Each row was made from one small tree. The marks that hang from a mark follow it in brackets, in alphabetical order. Every link used is in the known rows. Write each row's tree.
Known rows
kidum{nubiz}: [ 15,   5,  13,   9,  17,   4,  -8, -10,  -3,   0,  -7,  -3,   5, -15,  -6,
   4,   8,  12,  15]
tuniviv{basum}: [ 11,   8,  10,   7,  15,   5,  -8,   3,   1,   0,  -2,  -4,  -3, -14,   2,
   3,  10,  14,  12]
bimig{mamip}: [ 8,  8, 10,  6, 17,  0, -6, -4, -3, -6, -7, -8, -6, -9,  0,  3,  8, 13,
 17]
zuvir{basum}: [  6,   9,  12,   4,  18,   1,  -8,  -2,  -4,   1,  -2,  -6,  -8, -14,  -6,
   4,   3,  11,  15]
zomo{basum}: [11, 13, 12,  8, 13,  2, -4, -3,  2,  1, -7, -6, -7, -3, -3,  3, 13, 17,
 12]
nezus{basum{zuvir}}: [ 12,  14,  12,   1,  15,   7,  -1,   8,  -2,  11,  -4,  -5,  -4, -15,  -3,
   5,  10,  16,  13]
nezus{basum{liberu mamip nubiz{kidum} zuvir{gakap}}}: [  9,   5,   8,   0,  22,  17,  18,  13,  -2,  35, -10,  -8,  -7, -13, -10,
   4,   7,  19,  12]
liberu{basum}: [ 17,   7,   9,   5,  14,   1, -14,  -1,  -2,   3,  -7,  -4,  -5, -13,  -4,
   9,  10,  14,  18]
zomo{basum{zuvir}}: [ 15,  18,  10,   6,  13,   2,   2,  -1,  -3,   9, -10,  -5,  -7,  -5,  -9,
   2,  14,  14,   9]
liberu{basum{mamip nubiz{kidum} zuvir}}: [ 21,   5,   9,   2,  14,   4,   2,   1, -11,  30, -13,  -2,  -1, -13, -12,
   9,   8,  17,  13]
zomo{basum{liberu mamip nubiz}}: [ 10,   8,  10,   4,  15,  11,   5,   4,   4,  17, -13,  -9, -13,   1,   0,
   2,  10,  16,  10]
basum{liberu mamip}: [ 8,  9,  8,  0, 22,  9,  1,  8,  3,  5, -4, -3, -7, -9,  3,  4,  5, 14,
  8]
liberu{basum{mamip}}: [ 14,   9,   8,  -1,  18,   6, -10,   5,  -1,   8,  -4,  -2,  -6, -12,   1,
  12,   7,  17,  17]
liberu{basum{mamip zuvir{gakap{natuk}}}}: [ 15,  16,  -4,  -1,  23,  12,   1,   0,  -6,  20,  -9,  -8, -17, -18, -20,
  12,   2,  14,  15]
zuvir{basum{nubiz}}: [ 10,   4,  13,   6,  13,   6,  -7,  -7,  -5,   9,  -8, -12, -10, -13,  -9,
   2,   2,   9,  18]
basum{mamip nubiz{kidum} zuvir{gakap}}: [ 13,   8,   8,   2,  20,  12,  14,  -2,  -7,  28, -11,  -9,  -4, -13, -16,
   2,   2,  16,  11]
gakap{natuk zuvir{basum{liberu mamip nubiz}}}: [  9,   8,  -3,   5,  24,  11,   3,  -1,  -8,  19, -12, -12, -20, -10, -18,
   7,  -5,  13,  11]
nezus{basum}: [  8,   8,  14,   3,  15,   6,  -7,   6,   3,   3,  -1,  -6,  -4, -13,   3,
   6,   9,  18,  16]
tuniviv{basum{liberu mamip zuvir{gakap}}}: [  9,  14,   1,   0,  25,  18,  11,  16,   2,  18,  -3,  -5, -11, -15,  -5,
   3,   7,  13,   8]
zomo{basum{liberu nubiz{kidum} zuvir}}: [ 16,   8,  11,  11,  11,   1,  11,  -1,  -6,  25, -19,  -6,  -5,  -2, -14,
  -1,  16,  15,   4]
nezus{basum{liberu zuvir{gakap}}}: [  9,  13,   6,   2,  21,  15,   8,  13,   2,  15,  -6,  -9, -11, -14,  -9,
   3,  10,  14,  13]

Write each row's tree
[ 19,  12,  -4,   1,  18,  16,   2,  -4,  -7,  28, -16, -13, -19, -17, -22,
  11,   2,  13,  18] : liberu{basum{mamip nubiz zuvir{gakap{natuk}}}}
[ 18,   9,   8,   7,  12,  10,   3,   1,  -5,  16, -16,  -9,  -7, -11, -11,
  -2,   9,   7,   8] : basum{liberu nubiz zuvir}
[ 20,  11,  -2,   8,  14,  13,  -2, -11,  -9,  23, -19, -15, -17, -19, -28,
   8,   5,   9,  18] : liberu{basum{nubiz zuvir{gakap{natuk}}}}
[  6,   1,  14,   2,  19,   2,   2,  -2,  -8,  20,  -6,  -6,  -4, -12,  -7,
   5,   0,  16,  13] : zuvir{basum{mamip nubiz{kidum}}}
[  8,   3,  -1,   7,  26,   4,   8,  -2, -12,  24, -12,  -7, -13, -10, -21,
   8,  -4,  17,   7] : gakap{natuk zuvir{basum{liberu mamip nubiz{kidum}}}}
[ 13,  15,   7,  -2,  21,  10,   7,  11,  -2,  12,  -6,  -2,  -6, -10,  -3,
   3,   6,  12,   5] : basum{liberu mamip zuvir}
[  8,   2,   5,   5,  25,   5,   8,   3, -10,  24,  -9,  -6,  -7,  -7, -13,
   5,  -1,  17,  10] : gakap{zuvir{basum{liberu mamip nubiz{kidum}}}}
[ 11,  10,   6,   5,  20,  11,  20,   4,  -3,  33, -16,  -9, -10,  -2, -16,
   1,  10,  18,   7] : zomo{basum{liberu mamip nubiz{kidum} zuvir{gakap}}}
[ 15,  12,   0,   8,  15,  15,   5, -13,  -7,  18, -17, -17, -16, -17, -25,
   2,   2,   9,  13] : basum{nubiz zuvir{gakap{natuk}}}
[ 16,   0,  11,   4,  15,   3,  -4,  -1,  -7,  22, -11,  -4,  -1, -11,  -6,
  10,   7,  19,  16] : liberu{basum{mamip nubiz{kidum}}}
[ 12,   7,  -1,   5,  24,  13,  17,  -2,  -8,  30, -17, -10, -13, -14, -22,
   3,   1,  14,   5] : basum{liberu mamip nubiz{kidum} zuvir{gakap{natuk}}}
[ 12,   5,   9,   3,  17,  13,   2,   4,   1,  14, -10,  -9,  -9,  -7,   0,
   2,   4,  12,  11] : basum{liberu mamip nubiz}
[  9,  13,  -1,   9,  23,   1,  -6,  -8, -10,   3,  -6,  -8, -15, -14, -20,
   8,  -2,  13,  13] : gakap{natuk zuvir{basum}}
[  3,  11,   1,   6,  24,   8,  -3,  -9,  -4,   4,  -5, -13, -19, -18, -20,
   6,  -2,  10,  16] : zuvir{basum gakap{natuk}}
[ 10,  17,  -4,   1,  27,  16,  12,   4,  -2,  16,  -9,  -9, -18, -15, -16,
   5,   1,  12,   6] : basum{liberu mamip zuvir{gakap{natuk}}}
[ 13,  17,  -1,   4,  18,  16,  12,  -6,  -3,  26, -16, -15, -21,  -7, -21,
   4,   4,  16,  11] : zomo{basum{mamip nubiz zuvir{gakap{natuk}}}}
[ 13,  12,  -3,   3,  22,  20,  12,  -1,  -4,  25, -16, -14, -19, -14, -20,
   2,   0,  10,   8] : basum{liberu mamip nubiz zuvir{gakap{natuk}}}
[  4,   1,   2,  11,  22,   7,   6,  -9,  -8,  19, -14, -14, -16, -15, -25,
   3,   0,  11,  11] : zuvir{basum{liberu nubiz{kidum}} gakap{natuk}}
[ 5,  0, 12,  3, 21,  4,  6,  4, -6, 21, -8, -5, -6, -9, -6,  3,  1, 14,
  9] : zuvir{basum{liberu mamip nubiz{kidum}}}
[  5,  -1,   9,   9,  21,   7,   6,  -3,  -5,  19, -12, -12, -10, -13, -18,
   1,   3,  11,  14] : zuvir{basum{liberu nubiz{kidum}} gakap}
[ 18,   6,  13,   9,  11,   2,   4,  -7, -11,  20, -14,  -6,   2, -12, -14,
   0,   8,  13,   8] : basum{nubiz{kidum} zuvir}
[ 13,  14,   4,   5,  22,  12,   8,   3,  -1,  10, -10,  -8, -10, -13, -14,
   0,   7,   9,  10] : basum{liberu zuvir{gakap}}
[ 11,  17,   5,  -2,  24,  15,   8,   4,  -2,  14,  -5,  -7,  -9, -14, -10,
   4,   2,  13,  13] : basum{mamip zuvir{gakap}}
[ 15,  10,   7,   0,  16,  14,   8,   7,  -3,  22, -13,  -8,  -8,  -9,  -6,
   1,   5,  10,   7] : basum{liberu mamip nubiz zuvir}
[  9,   7,   3,   3,  23,  11,   3,   5,  -6,  19,  -9, -10, -14,  -7, -11,
   5,  -2,  13,  14] : gakap{zuvir{basum{liberu mamip nubiz}}}
